Known rows, with every way that one mark hangs from another:
L(N(D)): [ 25  21   5   3   6 -32  -8 -19  11  -2  -3   9 -11 -42  19   5  -8 -71
  -7   2  43  50  22   6  14]
A(Q): [ -4  25 -16   6 -35  24 -43  19  27  -8 -35 -20 -14  -5  -6 -11 -17 -51
  -1 -26  67  36   0  18 -14]
S(Q): [ -9  20 -24 -26 -17 -16 -18  -2  15   2 -23   8 -23 -25   1  31 -43 -64
  13 -39  43  33  -3  33   8]
L(N(A D U)): [ 60  -4  17  -6  16 -37   1 -39 -42 -28  19  12 -16 -77  35 -10 -21 -69
 -15  11  63  19  12 -43  16]
Q(A(N(U))): [ 10   0 -36 -36 -10  -9  13  24  16  11  -8  62 -39 -11  12  -4 -31 -19
 -37  32  23  37  36  25  -4]
N(A(Q) D U): [ 51 -27  27   5 -17  16 -46 -20 -18  -9   0  -7  -4 -88  24 -35 -14 -36
   0   2  68   2   2 -38 -24]
A(N(D L) Q): [ 44  -1 -11  -1 -35  17 -19  -1   9  62 -24  37  24 -63  -2 -38  -3 -21
 -38  36  -6  37  21 -15 -26]
M(S(Q(A U))): [-34 -10 -46 -48  -5 -20 -32   4  41   6 -11  74 -21   4   4  10 -44 -41
  29  10   8  39 -23  45  20]
N(D L U): [  69  -38   37  -13   -1  -18    3  -29  -18   57   22   28  -20 -100
   19    2   -1  -27  -35    0   14   22   54  -26  -21]
U(N(A L)): [ 70 -19 -61 -35 -23  45   6 -42 -60  32 -36  42 -21 -24  -4  13  -3 -22
 -53 -19  17  63   4 -53  25]
N(A D L U): [  97  -67   23  -13    9   -5   -6  -57  -53   43   12   35  -20 -113
   21  -17   -9  -35  -40    5   38   21   35  -68  -11]
A(N Q(L)): [-18  42 -59  10 -34  41 -49  12  49   5 -43  -3 -27   9  11  -6 -11 -30
   4  29   3  29 -12  10  -4]
L(N(A(Q) D U)): [ 46  14  23  -6  -9 -21  -9 -21 -29 -50  10 -14   5 -61  39 -33 -17 -69
   6  18  63   5 -15 -48  -4]
Q(A L(N) S): [-45 -13 -49 -25 -12 -23 -16 -52  53 -30 -47  21 -64  37  36   9 -11 -58
  32  33 -29  65   3   3  29]
U(N(A)): [ 40   6 -61 -21 -24  49 -18 -25 -35   1 -41  24 -28 -14  -8  17 -12 -23
 -32 -28  50  62  -5 -20  26]
U(N(L)): [ 42  12 -45 -36 -32  29  17 -17 -26  44 -31  35 -24 -13  -8  30  10 -14
 -47 -24 -10  67  23 -11  14]
N(A): [ 36 -20 -35   2  -1  23 -43 -25 -17   3 -36  10 -38 -33  -8  -7 -34 -58
 -28 -24  89  48   7 -25  13]
Q(U): [ -5  19  -2 -14  -5 -12 -47   0  40  32 -13   4 -40 -27 -12  -9 -23 -26
 -16 -29  37  14  27  19   2]
D(N(U)): [ 25  44  35 -14   8 -27  -6  25   6  14   9   7 -47 -68  26  17 -12 -46
  -8 -13  91  15  29  21  14]
L(N(A)): [ 31  18 -42  -9   9 -16  -5 -26 -28 -40 -25   3 -28  -8   6  -5 -36 -92
 -19 -14  84  49 -10 -33  35]
M(S(Q)): [-11  14 -63  -7  -9 -11 -34   6   5 -20 -17  43 -14 -14 -30  38 -48 -66
  11 -25  61  54 -15  32  19]
U(N): [ 13  36 -46 -21 -34  33  -9   4  -2  12 -32  19 -30  -1 -10  35   1 -15
 -28 -32  24  66  14  23  18]
U(N(A(Q) D L)): [ 78 -28 -14 -21 -44  58 -17 -42 -43  39 -30  25  22 -59  20 -20  19 -12
 -23  14  -2  51 -13 -61  -4]
Q(A L S(M) U): [-64 -46 -26  12 -35 -16 -60 -71  79  32 -36  53 -70  13  26 -38 -12   6
  46  24 -86  -2  15  23  18]
L(N(A(Q) D)): [ 39   9  -3   5 -11  -2 -29 -28 -11 -32 -21 -12  14 -39  30 -36 -15 -81
   8  17  67  35 -25 -39   6]
Q(A(N) L S(M)): [-53 -36 -82  25 -43   2 -38 -48  56  22 -55  82 -55  22  10 -31 -23  -1
  15  53 -76  31  18  27  21]
N(A L U): [ 80 -40 -11 -26   1  -5   3 -38 -59  14   1  23 -36 -65   8  -8 -26 -49
 -49 -16  55  20  25 -65  -1]
D(N(L U)): [ 57  18  38 -29   8 -30  21   8 -16  45  13  22 -38 -84  30  13  -1 -44
 -28  -5  60  18  41 -12  11]

Rows:
[ 72 -14  -1 -19  12   3  -6 -28 -31  51 -29  32 -28 -75  23 -11 -11 -66
 -33   0  87  47   8 -43  33] -> D(N(A L))
[ 61 -48   1 -42  -5 -13  25 -13  -4  74  12  89 -13 -75  30 -17  -2  -8
 -48  59 -26  43  54  -9 -19] -> Q(A(N(D L U)))
[ 39 -42   5 -64 -21  20   6 -34  18  98  -7  77 -11 -46  39  -5  29  21
 -22  33 -75  54  25  -5   5] -> Q(A U(N(D L)))
[ 55 -10 -37 -48 -22  27  -5 -47 -38  52 -24  41 -23 -34   0  -9  -8   1
 -50 -10 -15  31   1 -53  25] -> Q(U(N(A L)))
[-41 -32 -73  21 -49 -20 -23 -23  34  18 -48  95 -34  15 -21 -51 -40   1
 -10  25 -33  36  37  36  14] -> Q(A(N) S(M))
[-21  54 -28 -59 -38  -8  -7  -6  16  22 -18  23 -17 -16   3  34 -25  -4
  12 -31 -30  14 -13  35  22] -> S(Q(U(N)))
[-53 -18 -41 -15 -62 -12 -23 -41  36  27 -38  77 -45  23  -5 -34  -9  39
  15   3 -87  19  19  35  23] -> Q(A S(M) U(N))
[-26 -36 -18 -15  -7 -23 -24 -67  61   0 -33  30 -45 -11  53  -1   5 -48
  37  57 -45  65  10   2  18] -> Q(A L(N(D)) S)
[ 41  21 -19 -20  11 -38  13 -24 -47 -57   5   0 -38 -29  16  -1 -41 -81
 -21 -12  82  18   1 -41  23] -> L(N(A U))
[-30  12 -33  24 -31 -10 -32 -44  28   6 -17  22 -37  -6  37  22 -30 -58
  54 -16 -32   3 -21  29  29] -> S(M Q(L))
[ 28   7   7 -16 -29  -1 -31   0  32  83 -12  37  20 -68   4 -60  -4   3
 -33  42 -34   1  22 -15 -23] -> A(N(D L) Q(U))
[ 22  18  19  -8  -7 -18 -43 -32  11 -11 -10  -9   8 -49  30 -57 -17 -58
  13  21  35   0 -25 -37  10] -> L(N(A(Q(U)) D))
[ 86 -70  -1  -2   5  16 -23 -62 -35  63 -17  34  -8 -92  13 -16  -5 -47
 -38   4  40  51  23 -60   1] -> N(A D L)
[-54 -43 -20   6 -41 -36 -48 -44  53  29 -34  64 -49   5  -4 -58 -32   6
  21   0 -42   4  32  34  10] -> Q(A S(M) U)
[-24  46 -64 -45 -29   0 -22   5   6   1 -13  55  -9  -4 -24  41 -29  -9
  13 -15 -12  31 -30  32  36] -> M(S(Q(U(N))))
[-43 -37 -20 -34 -23 -23 -49 -26  62  28 -43  41 -56  -5 -11 -31 -26  -1
   5   2 -11  31  34  25  -3] -> Q(A S U)
[ 22 -28 -26 -13 -10  14 -18   3  42  58 -24  74 -10 -38  18 -16 -12 -18
 -27  50   9  68  36  31  -3] -> Q(A(N(D)))
[ 67 -16   7 -10  -6 -21  15 -12 -19  66  18  58  -9 -98   5 -10 -10  -9
 -59  31  -6  23  59 -23 -20] -> A(N(D L U))
[-44  13 -39   9 -66 -17 -37 -43  20  23 -33  49 -37  -4 -31 -27 -13  40
   3 -28 -65  -2  24  23  24] -> Q(S(M) U(N))
[ 33 -16 -15 -15 -12  51 -54 -68  17  56 -19  20 -32 -59  46   5  19  14
   5  27 -42  22 -13 -34  23] -> Q(L U(N(A D)))
[-14  59 -18 -33 -55  31 -36  18  28   9 -31  -7 -12   7  -4 -10   5   8
   0 -19  -7  13 -13  17   0] -> A(Q(U(N)))
[ 92 -43 -26 -23 -18  44  -2 -62 -53  60 -23  50  -3 -74  12   3  16 -10
 -46   3  -3  67  12 -57  18] -> U(N(A D L))
[ 15 -23  17   7 -13  40 -90 -53  45  38 -24 -17 -19 -60  48 -40   5 -24
  31  30   0  -8 -28 -39  -9] -> N(A(Q(L U)) D)
[ 82 -11  22 -28  15 -19  12 -24 -50  33   4  31 -39 -95  35  -3 -15 -54
 -33   3  84  14  18 -53  24] -> D(N(A L U))
[-37  66 -16 -39   2 -53 -11 -32  48 -15  -5 -10 -40   3  50  29 -32 -75
  51   6 -37  -3 -34  11  39] -> S(Q(L(N) U))
[-47 -12 -13  35 -40 -46 -60 -44  40  23 -28  33 -47 -22 -35 -50 -35   5
   9 -29 -25 -18  39  22   8] -> Q(S(M) U)
[ 60 -21 -29  -9 -18  48 -26 -39 -27  29 -28  32  -7 -62  10   9   6 -11
 -24  -3  31  61   6 -23  16] -> U(N(A D))
[ 62 -16 -11 -24 -27  30   5 -32 -19  72 -14  45  -4 -62  11  22  26  -3
 -39   0 -24  69  32 -16   3] -> U(N(D L))
